Each row was made from one walk, in order. Every step used is in the known rows, and no mark comes twice. Write each row's walk.
Known rows
h/n/m: 0.60, 0.30, -1.82, -2.05, 4.91, -0.78, 0.77, 1.41, 2.02, -0.59, 1.27, 0.38, 0.47, 0.98, -1.59, 1.13, -2.97, -0.79, 1.40, -1.23, -1.29, -3.39, 1.33, -2.31, 0.57, 0.56, -0.19, -2.21
m/n: 0.12, -0.39, -1.72, 0.29, -0.51, -1.64, 0.39, 0.47, -0.65, -0.23, 0.23, 0.17, -1.05, 0.48, -0.64, 0.31, 0.65, 0.42, 0.63, -1.39, -0.74, -0.75, 1.17, 0.33, -0.40, 0.02, -0.69, -0.44
n/v/m: 1.47, 2.25, 3.30, 2.32, -0.61, -1.77, 0.89, 1.12, -2.82, -1.51, 2.21, 0.25, -0.42, 0.14, -1.15, -0.54, 1.14, 2.75, 0.90, 1.26, -1.13, 1.39, 2.13, 2.55, -0.16, -1.46, -1.52, -1.97
g/v/m/n: 0.47, 1.61, -0.23, 0.11, -0.29, -1.75, 2.03, 1.13, -2.83, -1.51, 1.27, 0.11, -2.89, 0.71, 0.12, -0.47, 0.06, 1.66, 1.02, -1.26, -0.70, 0.70, 4.74, 3.46, 1.88, -3.46, -1.70, -1.92
m/h/n/g/w/v: -0.43, 0.73, -7.32, 1.89, 0.58, 0.28, 0.20, 1.52, 5.17, 2.28, -0.40, 2.74, 1.09, 4.33, 5.38, 2.06, -0.84, -1.48, 1.85, -0.63, -0.86, -1.71, 2.07, 3.48, 0.45, -0.96, -1.53, -3.58
m/n/g/v/w: -1.46, 0.48, -3.21, 1.44, -0.66, 1.85, -0.38, -0.19, -0.66, -1.29, -0.71, 2.38, -3.79, 0.63, 0.78, 4.18, 1.81, 3.72, -0.36, -1.01, 1.42, 2.18, 3.96, 1.88, -0.10, -2.80, -3.35, -0.29
h/n/g/w: -0.88, 1.12, -5.44, 1.16, 1.48, -0.17, -1.53, 2.06, 2.59, 1.77, -0.34, 1.85, 0.17, 2.39, 3.90, 2.93, -0.78, -1.72, 1.30, -0.35, -0.05, -0.73, 2.34, 3.23, 0.98, -0.56, -0.69, -2.19
w/v: 0.02, -0.32, -2.31, -1.16, -0.56, 1.09, 1.14, 0.31, 1.33, 0.48, -1.82, 0.56, 0.40, 0.83, 1.17, -0.79, -0.02, 2.21, 1.35, -0.27, -0.16, -0.77, 0.06, -1.82, 0.27, -0.63, -0.95, -0.02
m/h/n/g/w: -0.51, 1.14, -5.06, 2.96, 1.05, -0.75, -0.96, 1.17, 3.70, 1.62, 1.41, 2.08, 0.66, 3.47, 4.36, 2.97, -0.89, -3.58, 0.51, -0.60, -0.63, -0.99, 2.17, 5.39, 0.19, -0.51, -0.83, -3.21
v/g/n/h: -0.34, -2.60, -1.29, -0.16, 2.06, 1.07, 1.16, -1.48, -0.68, -1.18, 0.73, -1.68, -0.11, -1.59, -0.84, -2.23, 0.76, -2.63, 0.36, -0.24, -1.47, 2.28, 3.93, -3.53, -4.91, -0.34, 1.07, -3.19
v/m/n: 1.29, 0.08, 0.35, 1.34, -1.84, -2.81, 1.11, 0.43, -2.62, -0.90, 0.81, -0.53, -1.33, 0.27, -0.23, -0.47, 1.27, 1.09, 1.27, -0.94, -2.09, -0.30, 2.57, 3.11, 0.55, -1.22, -1.06, -0.81
w/v/g/n: 0.34, -3.80, -2.40, -1.64, 1.36, -0.35, 1.73, -1.03, 1.13, -0.44, -1.61, 1.17, 0.07, -1.87, 2.26, -3.31, 1.75, -0.17, 1.21, 0.66, -0.85, 1.90, 2.80, -4.00, -2.34, -1.93, 0.28, 0.34
g/v: -0.80, 1.52, -0.51, -1.09, 1.20, 1.23, 1.02, 0.66, -0.40, -0.61, 0.40, 0.56, -1.47, 0.43, 0.54, 0.15, -1.06, 0.86, -0.44, -0.40, 1.33, 0.90, 2.27, 0.66, 1.16, -2.45, -0.69, -0.90
n/h: -0.51, 0.90, -1.08, 0.38, 0.08, 2.59, 0.34, -0.20, -0.79, -0.20, 0.72, -2.09, 0.25, 1.01, -1.93, 0.11, -0.94, -0.51, 0.44, -1.03, -0.41, -0.42, 1.23, -1.26, -2.10, 1.24, -0.07, -3.34
v/g/n: 0.18, -3.41, -0.21, -0.49, 2.16, -1.68, 0.57, -1.34, -0.01, -0.87, 0.15, 0.41, -0.49, -2.60, 0.92, -2.30, 1.46, -2.09, -0.14, 0.82, -0.91, 2.57, 2.69, -2.09, -2.67, -1.50, 1.03, 0.49
w/v/m/h/n/g: 1.31, -0.53, -2.94, 1.81, -0.95, 1.34, 0.80, 0.15, 3.16, 1.12, 0.71, 0.38, -0.41, 2.13, 3.49, 0.31, 0.49, 0.22, 2.82, -0.20, -2.05, -1.52, 3.21, 5.93, 0.58, -1.85, -0.17, -2.93
g/n: 0.76, -1.01, 0.19, -0.46, 0.56, -0.39, -0.41, -0.80, -0.35, 0.74, 0.75, -0.70, 0.91, -1.97, 0.65, -1.38, 1.17, -2.33, 0.35, 1.43, -0.30, -0.31, 1.62, 0.01, -0.69, 0.09, 1.00, -0.26
h/n: 0.31, -0.62, -1.37, -0.58, 2.87, -1.23, 0.83, 1.00, 0.83, 0.74, 0.50, 0.45, -0.51, 0.37, 0.25, 0.70, -1.41, -0.97, 1.57, -0.66, -0.82, -2.03, 1.65, 0.11, 0.29, -0.15, 1.58, -0.81
w/v/m/h/n: 2.09, -0.47, -1.35, 0.76, 0.69, -1.62, 3.19, 0.33, 1.85, 0.41, 0.85, 0.78, 0.33, 2.04, 2.24, -0.72, -0.48, -0.03, 2.71, -0.61, -2.74, -2.52, 2.98, 3.44, 0.88, -1.59, 0.36, -2.74
g/w/v: -0.48, 1.41, -4.35, -0.18, -0.58, -1.15, 1.44, 1.54, 1.40, 0.86, -2.39, 2.19, 1.58, 2.44, 3.80, 0.11, -0.57, 1.01, 1.21, 0.01, -0.18, -0.56, 0.37, -1.55, 1.11, -0.73, -2.62, -1.02

Which walk is each row?
0.80, -0.78, -1.02, 1.42, 2.63, -1.63, 1.16, 0.15, 2.38, 0.70, 2.04, 0.90, 0.18, 1.67, 0.66, 0.79, -1.04, -2.87, 0.62, -0.84, -1.33, -2.20, 1.63, 2.29, -0.30, -0.04, 1.48, -2.11 -> m/h/n
-0.01, 0.48, -2.37, 3.63, 5.10, -5.25, 2.61, 1.88, 1.81, -1.73, 2.80, 4.20, -0.05, 3.19, 1.96, 1.15, -1.31, -1.64, 0.20, -0.39, -1.58, 2.03, 3.96, 0.25, -2.44, -2.40, -1.47, -4.08 -> m/h/n/v/g/w
1.51, -0.28, 0.15, -0.22, 1.95, -0.89, 0.28, -1.31, 2.20, -0.67, 3.57, -0.54, 2.38, -0.21, -0.86, -0.98, 0.03, -4.12, -0.60, 0.76, -1.45, -2.00, 1.30, -0.15, -1.14, 0.80, -0.70, -2.84 -> g/n/m/h
0.89, 0.89, -0.71, 1.39, -1.60, -0.05, 1.65, 0.26, -3.23, -1.13, 1.26, -2.68, -0.96, 1.12, -2.03, -0.21, 0.36, 0.34, 2.03, -1.99, -2.71, -0.70, 3.63, 1.97, -1.41, 0.12, -0.97, -4.33 -> v/m/n/h
0.66, 0.78, -0.03, 0.13, 1.35, 0.06, 0.41, -0.48, 2.45, -1.48, 2.82, 0.01, 1.43, 1.82, -1.58, 0.32, -1.38, -1.64, -0.89, -0.71, -1.05, -1.68, -0.35, -0.14, -0.53, 0.82, -1.61, -2.68 -> n/m/h
-0.07, -2.99, -3.48, -1.43, 1.33, 1.92, 2.38, -1.44, 0.39, -0.71, -1.04, -0.89, 0.23, -0.86, 0.41, -3.09, 0.55, -0.74, 1.74, -0.53, -1.46, 1.40, 3.92, -5.12, -4.61, -0.97, 0.14, -3.30 -> w/v/g/n/h
-1.41, 0.86, -3.83, -0.62, 2.64, 2.95, -0.74, 1.68, 1.80, 0.89, 0.65, 0.81, -2.69, 0.97, 1.85, 1.96, -1.54, 0.21, 1.19, -0.88, 1.11, 0.22, 4.07, 3.29, 1.28, -2.61, 0.22, -2.07 -> h/n/g/v
0.61, 1.67, -3.90, 3.12, -3.87, 0.29, 0.26, 0.49, 2.37, 0.97, -0.16, 1.43, 1.22, 3.71, 5.69, 0.28, 1.33, -0.03, 1.03, 0.35, -1.25, 0.55, 1.92, 5.93, 0.99, -2.09, -3.40, -3.22 -> n/g/w/v/m/h
-1.43, 0.82, -1.63, 1.22, -0.31, 3.37, -0.75, -0.80, 0.10, -0.75, -0.73, 1.96, -2.86, -0.18, 1.65, 3.75, 1.03, 3.24, -0.92, 0.38, 2.26, 3.15, 2.72, 1.60, 0.15, -2.71, -2.80, -0.14 -> n/g/v/w
-0.51, 0.67, -2.69, 1.76, 5.28, -4.71, 2.07, 2.81, 0.35, -1.60, 1.09, 3.90, -0.58, 2.09, 1.54, 1.09, -1.38, 0.33, 1.14, -0.30, -1.01, 2.21, 3.77, -1.65, -1.91, -2.48, -1.64, -2.79 -> h/n/v/g/w
-0.88, -0.55, -2.47, 0.69, 1.51, -2.77, 1.23, 0.75, 0.32, -1.31, -1.01, 2.53, -0.10, 1.16, 2.86, -0.16, 0.18, -0.87, -0.89, -0.27, -0.49, 3.15, 1.40, -1.93, -1.30, -1.76, -1.62, -0.70 -> v/g/w
-0.31, -0.93, -0.86, 2.22, 1.64, -3.34, 1.61, 1.21, -1.71, -2.91, 1.33, 2.04, -2.47, 0.36, -2.03, -0.17, 0.96, 2.63, 0.50, -1.10, -0.98, 3.18, 2.98, -1.85, -3.29, -2.33, -1.78, -1.13 -> m/n/v/g
1.77, -0.18, 0.12, 1.44, -2.42, -0.14, 2.39, -0.76, 0.71, -0.15, 0.51, 0.17, 0.64, 1.67, 2.05, -1.64, 1.05, 0.98, 1.22, 0.07, -1.94, -0.76, 1.27, 3.02, 0.54, -1.61, -1.39, -2.06 -> w/v/m/h
1.13, -2.88, -2.55, -1.11, 2.54, -0.50, 2.37, -1.70, 3.77, -1.95, 1.13, 1.31, 1.48, -0.10, 0.55, -2.96, 0.41, -1.83, 0.07, 0.11, -2.08, 0.09, 2.40, -4.39, -2.79, -1.36, -1.40, -2.38 -> w/v/g/n/m/h
1.24, 0.34, 0.97, 4.02, 3.36, -3.04, 1.94, -0.02, 0.46, -1.56, 2.61, 3.24, -0.49, 1.48, -0.93, 3.79, -0.01, 1.41, 0.42, 0.47, -0.93, -0.01, 2.74, 0.39, -1.89, -0.93, -1.27, -1.93 -> m/h/n/v/w
1.30, -0.38, -1.96, 0.22, -2.64, -1.97, 2.54, 0.75, -1.29, -0.45, -1.19, 0.12, -0.93, 1.03, 0.79, -1.38, 1.12, 3.12, 2.80, -1.02, -2.31, -1.17, 2.60, 1.27, 0.97, -1.60, -1.91, -1.02 -> w/v/m/n
-0.52, -2.54, -2.80, -0.98, 0.85, -0.04, 2.20, -0.43, 1.55, -1.13, -2.45, 1.78, -1.03, 0.17, 1.47, -1.95, 0.44, 2.40, 0.67, -0.70, -0.66, 2.07, 0.95, -3.81, -1.63, -2.14, -0.50, 0.28 -> w/v/g
-1.65, 1.35, -2.53, -0.01, -0.21, 4.12, -1.32, 0.58, 0.82, 0.21, 0.19, 0.38, -2.31, 0.52, 1.54, 1.23, -0.07, 1.20, -0.32, -0.12, 1.92, 1.98, 2.39, 3.47, 0.93, -2.68, -1.37, -1.26 -> n/g/v
-1.10, 1.15, -7.88, 1.09, -2.57, 0.32, -0.81, 2.01, 1.96, 1.32, -2.45, 2.16, -0.11, 3.42, 4.01, 1.58, 1.02, 2.00, 1.86, -1.15, -0.19, -0.22, 1.98, 1.26, 0.54, -1.05, -3.78, -1.77 -> m/n/g/w/v
0.43, 1.24, -0.06, 1.00, 3.68, -1.89, 1.00, 2.16, -0.04, -0.15, 1.98, 1.44, -0.56, 0.86, -1.16, 1.14, -1.25, 0.82, 2.01, 0.11, -0.57, -0.91, 2.52, 0.16, -0.62, -0.54, 0.31, -2.10 -> h/n/v
-0.83, 0.09, -2.59, 2.16, 2.50, 1.70, 0.37, -0.73, 2.40, -0.40, 1.29, 2.81, -2.54, 1.57, 2.18, 4.61, -0.07, 0.29, -0.28, -0.61, 0.93, 0.89, 4.31, 3.79, -0.14, -2.83, -1.35, -1.88 -> m/h/n/g/v/w
1.15, -0.10, 2.56, 2.21, 1.43, -2.10, 0.45, -1.11, -2.31, -1.49, 1.30, 1.86, 0.28, -2.03, -0.94, 1.39, 2.78, 1.65, 0.07, 2.58, 0.19, 1.89, 2.83, -1.87, -2.26, -0.62, -2.07, -0.05 -> g/n/v/w
1.02, -0.31, -0.10, -2.11, 2.51, -0.06, -0.23, -0.42, 0.88, -0.50, 1.85, -0.85, 1.68, -1.46, -1.20, -1.04, -0.25, -2.27, 0.29, 1.02, -0.87, -1.72, 1.23, -2.29, -0.52, 0.79, -0.78, -1.62 -> g/n/m
0.79, 1.56, -2.89, 3.81, -0.26, -1.85, -0.29, 1.04, 1.78, 1.08, 2.10, 1.25, 0.48, 3.15, 4.91, 2.19, -0.08, -2.92, 1.17, 0.11, -1.91, -0.56, 3.44, 8.19, 1.06, -1.65, -1.04, -4.10 -> v/m/h/n/g/w
-0.56, 1.81, -0.34, 0.48, -1.74, 2.77, -0.66, 0.51, -0.77, -0.27, 1.00, -0.47, -2.51, 0.42, 1.87, 0.47, 0.76, 1.91, 0.36, 0.41, 0.61, 2.38, 3.78, 6.05, 1.84, -3.54, -1.74, -1.95 -> n/g/v/m
0.31, -0.31, -0.97, -0.40, 0.73, 1.81, 0.12, -1.01, -1.05, 0.73, 1.42, -2.64, 1.22, -0.95, -1.11, -1.20, 0.30, -3.05, 0.97, 0.25, -0.89, -0.73, 2.88, -1.22, -2.81, 1.20, 0.82, -3.44 -> g/n/h
0.87, 1.72, -2.45, 0.56, -1.90, -2.03, 2.23, 1.44, -0.42, 0.31, -1.72, 1.54, 1.39, 2.38, 4.35, -0.80, 0.41, 1.70, 1.89, 0.52, -1.43, -0.18, 1.82, 1.20, 1.97, -1.75, -2.93, -1.94 -> g/w/v/m
0.39, 2.33, -5.16, 1.37, -2.18, -1.18, 3.19, 1.74, -1.84, -0.35, -0.97, -0.33, 0.61, 3.95, 1.67, -0.38, -0.22, 1.50, 2.99, -1.89, -2.65, -1.34, 4.28, 0.18, -0.51, -0.61, -3.58, -5.61 -> g/w/v/m/n/h
0.01, 1.78, 0.00, 2.23, -2.05, 2.46, -0.31, -0.50, 0.59, -0.28, 2.70, -0.07, -1.87, 1.48, 2.43, 0.44, 0.70, -0.04, -0.68, 0.19, -0.04, 2.24, 3.66, 8.17, 1.02, -3.45, -1.38, -3.22 -> n/g/v/m/h
-0.24, -0.59, 0.77, 1.85, 2.20, -1.46, 1.13, 0.64, -0.84, -2.60, 1.18, 1.92, -1.29, -0.21, -1.52, -0.61, 0.50, 2.28, -0.27, 0.26, -0.26, 3.90, 1.71, -2.18, -3.03, -2.19, -1.21, -1.01 -> n/v/g
0.86, 1.12, 0.19, 2.81, 3.37, -2.34, 1.44, 1.32, 1.23, -0.55, 3.78, 2.00, 0.15, 1.92, -0.87, 1.07, -1.20, -0.91, 1.03, -0.21, -1.16, -1.01, 2.38, 2.18, -1.11, -0.75, 0.11, -3.28 -> m/h/n/v
-0.03, 1.80, -4.23, 1.52, -3.32, 0.79, -0.03, 1.14, 0.78, 1.08, -1.92, 1.15, 0.67, 2.37, 5.17, 0.56, 1.13, 2.20, 2.05, 0.69, -0.79, 0.99, 2.00, 4.15, 1.58, -1.79, -3.39, -2.22 -> n/g/w/v/m
1.75, 1.05, -3.68, 1.67, 0.83, -3.47, 3.35, 1.44, 2.16, 0.69, 0.40, 2.25, 1.57, 4.05, 4.93, -0.20, -1.10, -1.27, 2.41, -0.36, -2.79, -2.45, 3.14, 3.66, 1.71, -1.84, -1.32, -3.89 -> g/w/v/m/h/n
-0.91, 0.70, -3.57, 1.19, 2.14, 2.36, -0.41, 0.61, 3.18, 0.73, 2.47, 1.29, -2.14, 2.13, 2.01, 2.15, -1.35, -1.79, 0.26, -1.05, 0.60, -0.20, 4.16, 5.53, 0.55, -2.54, 0.28, -3.31 -> m/h/n/g/v
